Each row comes from the steps of one walk. Every step used is in the known rows, and no mark comes twice. Write the walk behind each row, first mark first.
Known rows
C, Q, T, U, R: [ -6.7 -19.0  14.9  -8.1  -6.2  13.7 -16.7  -3.1 -24.4 -22.5 -23.9  15.0
 -20.2  -0.7   3.0  46.9  20.2  17.3   7.9  -2.0   9.0]
R, B, T: [ 16.0  28.0  20.2 -15.8  20.2  21.3 -36.1  10.5 -23.7  17.8   0.5   7.9
   0.1   1.5 -21.4  -5.6   1.9  27.4   9.0  -1.9  -4.4]
G, T: [  6.8  -9.8  10.8  13.7  -4.0  18.1 -13.9  11.0  19.3  -9.4  -7.7 -11.4
  -8.8   4.1   1.7  11.3  17.0   0.8  -1.5  -2.6  -8.6]
B, T, V, C, Q: [ -9.6  -2.0  30.4  11.9 -28.4 -13.8 -34.8  -4.2 -51.5   6.5  28.5  -9.1
 -10.1  14.4 -15.0  -4.4   0.3  23.7 -23.5  -3.6 -16.8]
B, T, U, R, V, C: [-20.2 -29.3  35.8  -6.4 -16.1  11.9  -8.1 -27.3  15.8  -8.4   3.2   7.7
 -25.5  18.8 -17.1 -17.8   6.0  41.3 -10.5   5.9  -8.1]
C, Q: [  8.5  13.0   7.2  -1.7  -6.4 -19.1 -29.2  12.4 -31.8  -5.9  -6.9   1.7
  -4.7  -1.1   9.6  15.2   0.9   4.8   7.3  -4.2  -8.8]
B, T, V: [-12.1 -13.0  19.6  -3.5  -1.7  22.3  -9.0   4.7  -9.7  13.2  34.6 -20.7
   1.7  -1.1 -29.7 -12.2   3.7  22.0 -28.5  -0.8  -1.9]
C, Q, T, U, R, V: [ -0.4 -12.7  26.7 -22.9  -8.4  14.8 -25.0  -2.9  -4.2 -22.1 -20.6   2.0
 -21.2   0.2  15.3  17.4   6.1  27.6   9.2   5.1   7.0]
B, T, U, R: [-20.8 -26.3  18.2  -9.8   7.5  27.0  -3.2  -6.9  14.3 -11.4  -7.0  12.4
 -20.1   1.5 -28.4  21.7  26.8  33.1  -3.7  -0.5  -1.9]
V, T, U: [  9.9 -34.1   6.8   5.6 -17.7  -4.2  -4.4 -26.2  23.6 -12.8  -7.7   6.9
  -6.5  11.5  -9.9  15.7   7.5   8.9 -19.4 -29.5 -10.3]
Q, T, B: [  9.0  21.2   8.8   1.5  13.9  25.9 -22.9  -7.0 -43.0  -4.5 -21.4   8.6
   1.3  -9.3  -3.8  20.9   7.1  -3.4 -25.2 -11.5  13.3]
R, V, C, Q: [  4.2   8.6  25.3  -0.1 -27.3 -27.2 -32.9  -7.7 -26.1  -8.4   1.4  -2.1
 -14.1  15.9  18.1 -16.1 -11.6  19.1   0.3   0.7 -16.4]
U, R, G, T, V, C, Q: [ -5.4   0.9  15.9   8.0 -35.1 -16.5 -43.8  -0.3  11.6  -0.7  29.2 -18.8
 -35.5  13.7  14.8   6.7  14.0  24.5 -18.1  10.1 -12.9]
B, T: [-12.2  -0.3  19.6  -6.1  11.1  19.5  -7.8  13.0 -27.8   9.7  -3.1   6.1
   3.7  -0.7 -29.3  -2.2   2.3  19.6   3.0  -7.8  -6.8]
R, V: [  3.6   0.4  12.8 -15.5  -3.2   2.4  -6.1   0.2  19.3  -1.1   2.9  -9.5
  -4.6  -1.6  12.0 -26.3 -13.7  12.6   1.5   4.8   0.0]
G, T, B: [  9.7   9.2   8.8  18.7   9.9  21.1 -33.0   0.8  16.8 -16.1  -7.9  -4.1
  -9.7  -1.3  -4.9  17.2  25.1   0.9 -32.9 -12.6  -1.1]
Q, T: [  2.2   3.9  10.1   1.3  -1.0  23.8   0.1   2.1 -45.6   3.9 -23.9   4.5
   6.3  -3.1   1.8  14.7  -2.0  -4.1   6.9  -2.4  10.8]
V, C, Q, T, U, R: [ -9.1 -22.9  24.0   2.8 -22.4   5.6 -16.7 -21.9 -31.4 -21.8 -20.7  18.4
 -27.2  11.5   4.4  40.1  20.3  18.2   0.7  -0.4  -0.6]
T, U, R: [-13.0 -29.4   2.7  -6.9  -0.6   9.5   4.5 -14.8  35.5 -20.3  -2.2   7.9
 -23.2   1.1  -7.1  23.3  23.1  17.1  -5.4   3.3   5.2]
B, T, V, C: [-17.0 -19.5  26.0  14.4 -23.1   7.9  -6.8 -20.3 -19.9  12.7  36.2 -13.7
  -6.4  15.5 -28.8 -19.8  -0.5  21.1 -35.1   1.4 -11.4]
Q, T, U: [  2.6 -29.5   7.2   1.9  -0.7  26.7  -0.2 -22.9 -22.1  -5.2 -28.1   4.3
   4.4  -0.1  -3.4  33.6   5.9   2.9 -11.5  -7.4   9.3]

Which walk is each row?
[ 14.1  16.7  31.3   2.2 -18.0  -9.5 -58.0  -4.3 -48.0  11.7  31.6  -8.9
 -12.9  16.1  -9.5  -5.3  -2.4  30.5 -20.2   1.4 -14.2] : R, B, T, V, C, Q
[ -8.4   2.1  15.3 -21.2  -3.1   6.2  -1.8   8.2  35.1  -9.4   5.3  -1.2
 -24.5  -1.1   9.9 -21.5   0.9  20.4  10.4  13.1   6.3] : U, R, V
[  8.5  27.4  22.4 -24.1  20.3  25.2 -32.6  18.0 -10.0  11.1   3.5  13.7
 -15.5   1.3 -19.2  -0.4  15.2  34.4  17.3   6.8  -0.4] : U, R, B, T
[ -1.0  -4.3  17.2  14.4 -34.2 -27.6 -27.1 -11.3 -31.5  -0.9  31.6 -13.3
 -11.2  12.5   4.1  -3.7  -1.2   9.6 -26.0   1.9 -12.2] : T, V, C, Q
[  4.4  -1.8  24.6 -18.1 -23.3  -3.3  -7.7   6.4  39.2 -12.7   7.0   4.1
 -25.2   9.9   9.1 -23.0  -4.1  17.9  11.6 -17.4  -4.2] : U, R, V, T
[ 19.4  17.6  18.6  -7.4  -5.4  -5.1 -32.5 -10.4  17.2 -10.4   2.7   4.8
 -13.2   2.2   0.8 -18.3  -3.5  10.5 -32.8 -31.5  -3.3] : R, V, T, B
[  5.5 -39.1   7.5  16.2  -2.7  21.8 -12.9 -18.3  36.9 -20.3 -14.1 -11.7
  -9.7   6.5  -4.5  28.6  24.3   9.3 -21.3  -6.3  -8.0] : G, T, U
[ -3.9  -5.5  20.5   1.7 -23.1 -10.8  -4.9 -24.3   8.2   0.6   7.4  -2.5
 -11.6  20.0   9.5 -36.5 -13.3  14.5  -9.9   7.0  -8.9] : R, V, C
[ 20.2   1.3   3.0 -18.8  11.3  12.5 -28.5 -13.1  37.8  -9.9   2.5   7.3
 -25.8   2.0   7.4  18.6  19.8  23.1  -0.1  11.6   5.0] : T, U, R, B
[-15.8 -22.4  27.5 -21.6   3.9  24.0 -11.1  -6.5  34.7 -10.8  -5.0   1.0
 -22.7   2.6 -14.9  -4.5   9.4  39.8  -1.9   4.9  -0.4] : B, T, U, R, V
[  8.9 -22.4  26.3   1.0 -22.2   2.0 -26.3 -31.4 -40.8 -13.9 -26.3   4.1
  -9.3  15.2   9.9  19.7  -3.3  17.6 -12.0  -7.4  -4.5] : R, V, C, Q, T, U
[  8.8  10.9  34.4   0.7 -25.3  -3.4 -31.2  -6.4 -69.3  -4.0 -21.1   4.7
  -5.6  12.7  19.3  -1.8 -14.8  12.8   6.4  -1.0  -2.7] : R, V, C, Q, T
[  9.5 -16.8  12.1   2.8  -6.7  10.9 -24.1 -14.3 -48.3 -13.3 -33.9   4.7
   2.6  -0.8   4.4  45.2   7.0   7.5  -7.1 -11.2   2.1] : C, Q, T, U
[  6.1  14.2  32.8  -5.5 -19.4  -6.4 -52.9  -0.4 -34.1   6.2  35.1  -2.8
 -27.8  17.6  -9.4  -1.8  11.3  37.5  -9.9   9.8 -11.9] : U, R, B, T, V, C, Q
[ -1.7   8.5  36.4  -5.2 -26.5   2.7 -25.5   1.3 -54.2 -11.1 -17.0  12.9
 -22.4   9.6  17.6   5.8  -3.5  18.8  14.7   4.2   1.7] : U, R, V, C, Q, T
[ -0.6 -23.9  36.4   8.6 -32.4  -8.6 -39.3 -12.8  20.2 -29.8  -5.7  -2.6
 -35.6  20.5  15.2  10.3  18.0  29.6  -7.1   1.1 -18.4] : G, T, U, R, V, C, Q
[-17.5  -2.5   0.3 -24.4  10.6  13.8 -16.3  -4.5  32.8  12.2  -5.2   9.5
 -22.1  -1.3 -13.7  15.5  14.3  37.9  -2.6  10.1  -2.6] : B, T, U, R, G
[  6.3 -21.9  -5.0   4.0  -0.8  15.1 -24.6 -17.6  51.0  -2.0 -15.9 -14.5
 -11.6   5.0   5.6  25.6  17.9  15.3 -19.8   0.5  -7.4] : R, G, T, U
[ 12.7  27.0  -3.4   5.0  13.4  11.9 -45.8  -1.2  30.6   3.2  -9.4  -5.7
 -12.8  -7.2   4.0  12.6  18.4   9.3 -34.5  -6.4  -4.3] : R, G, T, B
[ 17.6  -5.1  15.0 -11.5  19.8  26.8 -33.7 -14.3   0.5   6.5  -9.2   5.1
  -0.5   6.9 -24.8  13.4  12.5  33.7 -12.9  -4.5  -5.8] : R, B, T, U
[-11.8 -30.2  21.7  -1.2 -26.1  -2.0  -1.9 -39.1  38.8 -16.0   5.6   3.9
 -28.9  19.0   4.9 -16.6   4.1  27.6 -14.2  10.5  -5.3] : T, U, R, V, C
[ -8.1   0.8   6.1 -10.9 -17.5  -5.4 -30.8 -20.3 -12.9   2.2 -20.5  15.4
 -25.2   6.8  15.4  32.0   9.3  26.6   0.6   9.1  -1.2] : V, C, Q, T, U, R, G
[ 23.0   6.2  23.0  -7.8  -9.9   6.5 -49.9 -21.1 -27.7 -11.4 -12.3  16.7
 -26.7  17.1  13.0  31.3  17.3  26.2   6.0   6.9   1.9] : V, C, Q, T, U, R, B
